In the rows, 128 means zero.
Known rows, with every way that one mark hangs from another
[fimak dula gode [tenaz lenil [zonir pibal]]]: [122, 132,  59, 158, 129, 127, 138,  78, 148,  94, 158, 110, 124, 153, 146,
 171,  98, 142,  87, 180, 123, 167, 175, 150, 135,  87, 185, 126, 131, 156,
 176, 111, 159, 133, 118]
[gode [fimak dula [tenaz lenil zonir]]]: [123, 135,  71, 133, 126, 119, 141,  85, 135,  88, 141, 116, 129, 147, 133,
 164,  93, 152, 104, 139, 120, 171, 178, 150, 132,  97, 182, 110, 126, 133,
 157, 119, 159, 136, 124]
[faso bosam sume]: [197, 146,  90, 135, 118, 135, 122,  76, 138, 135, 105, 133, 128, 168, 126,
 158, 104, 156,  94, 156, 134, 141, 152, 142, 130, 104, 188, 132, 126, 129,
 146,  93, 132, 131, 118]
[fimak dula tenaz]: [126, 129,  90, 127, 127, 143, 138, 102, 145, 115, 116, 112, 144, 152, 138,
 169,  96, 153,  91, 155, 120, 158, 151, 151, 137,  95, 180, 115, 128, 146,
 147, 105, 157, 138, 116]
[tenaz fimak]: [142, 132,  99, 140, 118, 143, 129,  93, 126, 119, 116, 113, 121, 155, 127,
 165, 106, 158, 112, 152, 132, 143, 154, 149, 144,  99, 179, 136, 122, 141,
 149, 102, 137, 144, 113]
[sume [faso [bosam dula]] [rivo zezal]]: [227, 148,  77, 146, 113, 120, 131, 111, 140, 157,  90,  98, 145, 164, 110,
 148, 111, 153,  66, 155, 125, 162, 143, 132, 134,  82, 179, 126, 128, 184,
 125,  92, 128, 140,  92]
[faso bosam]: [177, 136,  97, 137, 115, 136, 129,  94, 138, 135, 112, 120, 128, 164, 124,
 161, 104, 156,  91, 166, 126, 145, 151, 144, 136, 103, 185, 134, 127, 135,
 145,  94, 142, 139, 126]
[dula [fimak gode]]: [127, 132,  93, 144, 128, 143, 115, 113, 144, 130, 121, 110, 128, 141, 137,
 167, 105, 147, 105, 161, 136, 157, 155, 147, 134,  91, 184, 127, 122, 116,
 151, 100, 149, 151, 135]
[zonir [tenaz fimak lenil]]: [143, 129,  78, 142, 118, 140, 128,  81, 131, 100, 135, 122, 107, 149, 133,
 163, 103, 152, 113, 163, 139, 166, 158, 154, 145, 100, 187, 141, 121, 142,
 149, 108, 144, 151, 119]
[zezal [rivo [sume [faso bosam]]]]: [168, 149,  88, 141, 110, 113, 122, 116, 124, 157, 104,  91, 129, 156, 125,
 149, 115, 158,  74, 160, 130, 164, 136, 132, 147,  90, 184, 133, 152, 163,
 126,  95, 124, 139, 111]
[gode [fimak dula tenaz]]: [120, 131,  85, 129, 124, 134, 142, 102, 131, 103, 119, 108, 142, 147, 132,
 165,  92, 154,  98, 133, 117, 162, 159, 149, 130,  96, 179, 107, 129, 135,
 146, 113, 164, 139, 111]
[zonir pibal]: [139, 134,  86, 138, 110, 139, 130, 108, 134, 127, 124, 115, 116, 164, 133,
 166, 106, 153,  82, 175, 126, 136, 153, 142, 152, 105, 188, 147, 123, 145,
 150,  99, 154, 144, 116]
[sume [faso bosam] [rivo zezal]]: [198, 152,  76, 149, 108, 121, 132, 118, 129, 154,  98,  96, 139, 170, 124,
 150, 113, 150,  74, 146, 126, 162, 143, 132, 135,  86, 181, 129, 132, 188,
 131,  93, 141, 143,  93]
[tenaz [fimak dula gode] [zonir pibal]]: [129, 128,  73, 167, 121, 124, 132,  82, 123,  99, 129,  99, 108, 161, 120,
 167, 106, 146,  96, 173, 131, 138, 169, 144, 143,  96, 189, 144, 124, 152,
 179, 107, 141, 129, 105]
[lenil [tenaz [fimak dula gode] [zonir pibal]]]: [128, 132,  66, 174, 123, 123, 120,  73, 122, 107, 130, 106,  89, 162, 122,
 166, 105, 145, 100, 174, 139, 142, 175, 136, 140,  99, 186, 149, 123, 165,
 182, 115, 139, 127, 112]
[pibal zonir]: [143, 137,  79, 134, 111, 141, 119, 102, 132, 125, 119, 113, 104, 163, 127,
 166, 107, 155,  90, 172, 132, 140, 153, 143, 160, 113, 195, 142, 116, 148,
 155, 101, 148, 150, 118]
[faso sume]: [163, 146,  86, 123, 120, 141, 119,  89, 139, 127, 112, 130, 119, 162, 133,
 164, 106, 156, 100, 147, 136, 144, 152, 144, 142, 104, 188, 129, 122, 127,
 143, 101, 138, 143, 117]
[gode fimak]: [136, 138,  88, 127, 115, 134, 129, 106, 126, 114, 124, 113, 120, 152, 125,
 163, 100, 157, 105, 138, 125, 153, 160, 145, 140, 104, 184, 122, 125, 126,
 142, 110, 154, 149, 121]
[bosam [dula [fimak gode]] [faso [sume rivo]]]: [206, 139,  66, 143, 128, 138, 102, 123, 158, 149,  92, 106, 144, 136, 123,
 160, 106, 147,  81, 130, 143, 168, 159, 141, 118,  88, 184, 135, 114, 122,
 136,  94, 123, 147, 117]
[bosam dula]: [180, 130,  93, 122, 123, 140, 125,  98, 153, 131, 109, 121, 127, 150, 113,
 164, 102, 159,  88, 169, 128, 148, 150, 146, 147,  99, 182, 129, 119, 130,
 135, 101, 133, 147, 124]
[bosam faso]: [159, 134,  78, 128, 112, 144, 115, 128, 147, 145, 117, 101, 124, 154, 134,
 167, 105, 155,  89, 142, 129, 159, 151, 146, 134, 111, 184, 146, 125, 143,
 140, 101, 147, 147, 130]
[tenaz [fimak gode] lenil zonir]: [144, 137,  74, 159, 126, 127, 126,  65, 135,  97, 156, 115, 102, 151, 132,
 167, 107, 149, 121, 164, 138, 162, 179, 150, 140,  92, 182, 135, 125, 142,
 173, 111, 134, 143, 125]
[lenil [tenaz [fimak dula gode] zonir]]: [131, 134,  73, 163, 129, 126, 117,  71, 126, 107, 127, 109,  93, 157, 119,
 167, 104, 147, 112, 160, 142, 151, 174, 139, 136,  99, 183, 135, 123, 157,
 175, 118, 134, 131, 119]
[zonir [tenaz [fimak dula gode] lenil]]: [131, 129,  71, 151, 129, 138, 132,  84, 138,  93, 141, 110, 112, 144, 132,
 165, 100, 144, 103, 170, 138, 177, 160, 156, 140,  91, 193, 128, 123, 147,
 157, 113, 148, 150, 116]
[tenaz [fimak dula gode] lenil zonir]: [131, 136,  71, 155, 132, 121, 133,  71, 138,  94, 146, 110, 110, 148, 127,
 167, 103, 146, 109, 165, 134, 166, 179, 151, 139,  91, 187, 126, 122, 143,
 172, 114, 139, 138, 123]
[lenil [tenaz zonir]]: [143, 138,  76, 140, 117, 127, 107,  82, 133, 122, 125, 126,  87, 165, 123,
 166, 108, 153, 109, 158, 140, 144, 170, 135, 146, 114, 183, 145, 122, 147,
 162, 113, 138, 138, 132]
[dula [fimak [tenaz lenil zonir]]]: [125, 131,  84, 139, 126, 131, 121,  90, 147, 112, 132, 126, 132, 142, 147,
 166, 102, 152, 114, 156, 132, 162, 172, 151, 132,  96, 176, 131, 120, 118,
 159, 104, 148, 140, 140]
[pibal vifem [zonir tenaz]]: [144, 129,  53, 149,  98, 140, 122, 113, 130, 120, 118, 102,  83, 160, 123,
 163, 108, 150,  79, 196, 138, 138, 151, 151, 177, 124, 213, 156, 116, 165,
 162, 100, 154, 154, 109]
[sume [faso [bosam dula]] rivo]: [232, 142,  83, 142, 112, 125, 129, 108, 143, 144,  85, 106, 145, 166, 109,
 155, 111, 157,  75, 153, 124, 161, 143, 136, 128,  85, 182, 125, 127, 174,
 128,  90, 130, 134, 101]
[rivo [sume faso] zezal]: [144, 155,  76, 140, 109, 121, 127, 116, 128, 158, 105,  90, 122, 162, 129,
 149, 112, 153,  77, 158, 128, 165, 135, 133, 157,  89, 181, 123, 148, 182,
 132, 107, 133, 144, 101]
[pibal vifem [zonir [tenaz [fimak gode] lenil]]]: [140, 131,  46, 171, 107, 138, 128,  90, 129, 105, 147,  98,  80, 150, 132,
 163, 106, 145,  93, 203, 143, 155, 163, 157, 169, 109, 210, 151, 117, 172,
 175, 106, 149, 155, 105]
[pibal vifem zonir]: [143, 136,  64, 145, 102, 137, 127, 115, 135, 132, 120, 101,  94, 161, 126,
 165, 108, 153,  77, 191, 132, 133, 157, 149, 176, 119, 208, 148, 115, 163,
 160,  98, 153, 151, 112]

Rows
[124, 128,  63, 165, 122, 134, 137,  86, 131,  92, 146, 107, 109, 149, 135,
 164, 101, 142,  88, 186, 136, 165, 162, 153, 143,  90, 197, 143, 122, 158,
 165, 110, 153, 143, 107] : [zonir pibal [tenaz [fimak dula gode] lenil]]
[224, 147,  84, 143, 128, 121, 120,  97, 141, 156,  81, 126, 151, 151, 111,
 146, 105, 150,  72, 148, 141, 148, 158, 135, 130,  86, 182, 128, 115, 122,
 130,  89, 113, 142, 104] : [faso [bosam [dula fimak]] [sume [rivo zezal]]]
[138, 136,  67, 150, 128, 137, 127,  69, 149,  99, 163, 118, 118, 150, 148,
 172, 101, 148, 112, 164, 129, 172, 174, 151, 132,  89, 176, 123, 135, 145,
 172, 110, 150, 144, 127] : [fimak gode [tenaz lenil zonir]]
[206, 134,  95, 140, 116, 128, 121, 101, 153, 150,  86, 107, 145, 156, 115,
 154, 107, 159,  90, 171, 125, 155, 140, 143, 122,  92, 184, 128, 123, 151,
 136,  91, 133, 124, 124] : [sume [faso [bosam [dula fimak]]]]
[139, 132,  75, 165, 112, 124, 115,  72, 115, 114, 126, 118,  85, 168, 122,
 164, 109, 153, 110, 168, 140, 130, 174, 135, 145, 109, 180, 161, 120, 162,
 174, 111, 134, 128, 113] : [lenil [tenaz fimak [zonir pibal]]]
[141, 134,  75, 134, 122, 132, 129,  76, 146, 103, 147, 128, 121, 155, 144,
 169, 101, 154, 110, 157, 126, 162, 172, 151, 138,  99, 176, 130, 129, 141,
 161, 108, 149, 141, 129] : [fimak [tenaz lenil zonir]]
[135, 130,  87, 142, 122, 124, 130,  86, 126, 104, 110, 109, 114, 158, 114,
 166, 105, 154, 107, 153, 131, 140, 166, 146, 145, 105, 186, 137, 118, 138,
 163, 107, 135, 132, 116] : [tenaz [fimak dula] zonir]
[130, 133,  60, 164, 113, 112, 145,  88, 132, 103, 138, 106, 102, 155, 125,
 163, 104, 149,  83, 192, 129, 140, 184, 152, 163, 107, 201, 150, 113, 160,
 173, 107, 147, 131, 112] : [tenaz [fimak dula] lenil [zonir [pibal vifem]]]
[222, 142,  66, 126, 119, 136, 111, 117, 154, 146,  90, 114, 137, 151, 117,
 160, 106, 155,  75, 128, 137, 159, 156, 140, 129, 100, 184, 138, 116, 139,
 127,  96, 122, 146, 109] : [bosam dula [faso [sume rivo]]]
[130, 128,  60, 176, 114, 122, 138,  94, 125, 106, 129,  90, 100, 157, 119,
 167, 107, 145,  87, 190, 130, 131, 173, 149, 156, 101, 199, 149, 122, 164,
 184, 104, 146, 131, 101] : [tenaz [fimak dula gode] [zonir [pibal vifem]]]
[124, 131,  77, 152, 132, 135, 119,  84, 150, 108, 145, 118, 129, 138, 150,
 168, 102, 146, 116, 161, 134, 170, 173, 152, 125,  86, 176, 125, 126, 122,
 168, 107, 149, 143, 138] : [dula [fimak gode [tenaz lenil zonir]]]
[141, 126,  60, 152,  97, 138, 131, 119, 132, 120, 123, 106,  93, 160, 128,
 163, 107, 148,  74, 198, 133, 135, 151, 150, 169, 116, 205, 161, 122, 161,
 157,  99, 161, 149, 107] : [zonir [pibal vifem] tenaz]
[120, 128,  92, 149, 130, 150, 121, 103, 146, 122, 125, 110, 141, 138, 149,
 169, 101, 148, 110, 156, 131, 162, 154, 151, 124,  84, 175, 120, 129, 124,
 157, 100, 154, 146, 127] : [dula [fimak gode tenaz]]
[126, 134,  65, 146, 135, 131, 135,  76, 153,  95, 152, 113, 127, 148, 144,
 171,  97, 145,  98, 165, 125, 177, 174, 152, 131,  87, 182, 114, 132, 147,
 170, 113, 154, 138, 126] : [fimak dula gode [tenaz lenil zonir]]
[130, 121,  64, 162, 104, 134, 141, 112, 122, 109, 114,  96, 102, 156, 122,
 162, 104, 148,  77, 194, 132, 133, 154, 154, 164, 110, 206, 157, 118, 168,
 161, 102, 155, 139,  94] : [zonir [pibal vifem] [tenaz [fimak dula]]]
[142, 134,  81, 153, 118, 127, 111,  71, 120, 114, 121, 121,  89, 162, 120,
 165, 108, 155, 122, 154, 143, 139, 173, 138, 143, 110, 178, 148, 121, 151,
 168, 113, 129, 133, 120] : [lenil [tenaz fimak zonir]]
[139, 128,  77, 145, 111, 135, 129,  85, 132, 109, 131, 116, 119, 165, 137,
 169, 104, 154,  97, 165, 123, 136, 162, 144, 142, 103, 177, 146, 130, 150,
 168, 102, 150, 133, 113] : [fimak [tenaz [zonir pibal]]]
[133, 129,  50, 157, 108, 130, 135,  98, 130, 105, 128, 100,  89, 151, 125,
 161, 103, 148,  82, 199, 139, 152, 164, 158, 174, 115, 214, 149, 110, 170,
 166, 106, 152, 149, 105] : [pibal vifem [zonir [tenaz [fimak dula] lenil]]]
[194, 145,  89, 139, 115, 111, 122, 109, 133, 161,  96,  94, 135, 151, 112,
 147, 113, 160,  66, 168, 129, 163, 136, 132, 146,  86, 182, 130, 148, 159,
 120,  95, 113, 137, 110] : [zezal [rivo [sume [faso [bosam dula]]]]]
[190, 134,  71, 130, 129, 139, 110, 101, 170, 142, 108, 120, 154, 133, 141,
 160,  97, 155,  92, 143, 136, 173, 162, 152, 113,  94, 176, 132, 115, 120,
 138, 101, 129, 135, 131] : [bosam [dula [fimak [tenaz lenil]]] [faso sume]]
[143, 126,  59, 159,  99, 140, 125, 102, 120, 112, 116,  97,  83, 158, 121,
 162, 109, 152,  91, 192, 141, 134, 153, 153, 174, 120, 209, 159, 115, 170,
 167, 100, 146, 150,  99] : [pibal vifem [zonir [tenaz fimak]]]
[192, 123,  96, 152, 131, 140, 125,  84, 154, 134, 108, 116, 152, 142, 123,
 160,  98, 153,  93, 176, 127, 157, 153, 149, 116,  82, 174, 123, 127, 123,
 150,  92, 133, 134, 127] : [faso [bosam [dula [fimak gode tenaz]]]]
[210, 138,  72, 121, 119, 141, 108, 106, 160, 148, 100, 114, 131, 151, 120,
 161, 103, 158,  83, 144, 134, 155, 151, 145, 129, 107, 185, 140, 118, 133,
 134, 100, 124, 138, 121] : [bosam dula [faso sume]]
[125, 130,  77, 132, 122, 124, 136,  93, 127,  94, 120, 108, 130, 151, 125,
 165,  95, 154, 104, 132, 119, 156, 169, 147, 132, 101, 181, 113, 128, 133,
 158, 114, 157, 134, 116] : [gode [fimak dula [tenaz zonir]]]
[177, 124,  70, 135, 125, 131, 111, 106, 167, 134, 116, 111, 144, 132, 132,
 163,  99, 155,  95, 152, 130, 171, 169, 152, 119,  99, 174, 142, 116, 125,
 148, 103, 133, 136, 140] : [bosam [dula [fimak [tenaz lenil zonir]]] faso]
[173, 155,  79, 148, 108, 116, 130, 105, 126, 165,  99,  91, 129, 168, 125,
 145, 111, 153,  72, 165, 126, 162, 135, 133, 147,  88, 181, 126, 151, 183,
 134, 101, 128, 135, 102] : [rivo [sume [faso bosam]] zezal]
[142, 125,  80, 153, 119, 149, 121,  88, 125, 102, 128, 107, 104, 151, 127,
 166, 106, 149, 114, 163, 140, 158, 148, 151, 140,  95, 187, 140, 128, 146,
 158, 105, 141, 151, 109] : [zonir [tenaz [fimak gode]]]
[127, 135,  82, 160, 131, 138, 123,  82, 130, 117, 125, 106, 106, 151, 127,
 166, 101, 148, 106, 161, 140, 158, 163, 142, 135,  93, 182, 127, 125, 160,
 162, 115, 140, 137, 115] : [lenil [tenaz [fimak dula gode]]]
[119, 133,  66, 142, 121, 117, 144,  87, 131,  88, 142, 115, 127, 151, 136,
 164,  93, 150,  93, 151, 118, 162, 181, 148, 134,  98, 184, 121, 126, 140,
 164, 117, 163, 132, 117] : [gode [fimak dula [tenaz lenil [zonir pibal]]]]
[141, 134,  62, 166, 106, 117, 139,  83, 128, 107, 147, 112,  94, 157, 130,
 163, 108, 152,  97, 191, 133, 135, 183, 152, 163, 108, 194, 159, 117, 159,
 175, 105, 142, 136, 112] : [tenaz fimak lenil [zonir [pibal vifem]]]
[139, 139,  83, 155, 128, 140, 133,  77, 138, 108, 154, 113, 117, 145, 140,
 167, 103, 150, 113, 165, 135, 171, 167, 153, 137,  85, 180, 126, 125, 145,
 158, 109, 141, 150, 121] : [tenaz [fimak gode] lenil]
[136, 128,  52, 177, 107, 137, 137,  94, 130, 102, 154, 102,  91, 149, 137,
 163, 105, 143,  89, 204, 138, 154, 165, 157, 159,  98, 202, 155, 124, 170,
 171, 105, 154, 149, 102] : [zonir [pibal vifem] [tenaz [fimak gode] lenil]]
[142, 129,  69, 166, 102, 124, 133,  93, 119, 113, 124, 103,  95, 164, 120,
 164, 110, 154,  96, 183, 131, 118, 171, 147, 163, 112, 193, 163, 119, 159,
 176, 100, 140, 133, 103] : [tenaz fimak [zonir [pibal vifem]]]
[212, 138,  90, 146, 132, 133, 114,  75, 153, 141,  97, 128, 140, 149, 117,
 155, 102, 152,  92, 169, 138, 149, 154, 144, 119,  89, 186, 124, 120, 111,
 147,  91, 119, 130, 125] : [faso [bosam [dula [fimak gode]]] sume]
[128, 129,  72, 146, 131, 136, 130,  85, 144, 101, 133, 104, 126, 153, 134,
 172,  99, 146,  99, 159, 124, 160, 162, 148, 131,  90, 182, 119, 134, 147,
 171, 109, 152, 135, 117] : [fimak dula gode [tenaz zonir]]
[127, 134,  64, 169, 126, 118, 137,  74, 132,  93, 152, 108, 107, 154, 131,
 166, 104, 144,  95, 181, 132, 156, 181, 148, 143,  91, 191, 141, 121, 153,
 179, 112, 144, 133, 115] : [tenaz [fimak dula gode] lenil [zonir pibal]]
[219, 147,  60, 128, 120, 133, 112, 123, 150, 158,  94, 106, 139, 150, 116,
 154, 106, 151,  67, 129, 138, 160, 155, 137, 135,  97, 182, 139, 118, 147,
 126,  98, 120, 151, 102] : [bosam dula [faso [sume [rivo zezal]]]]
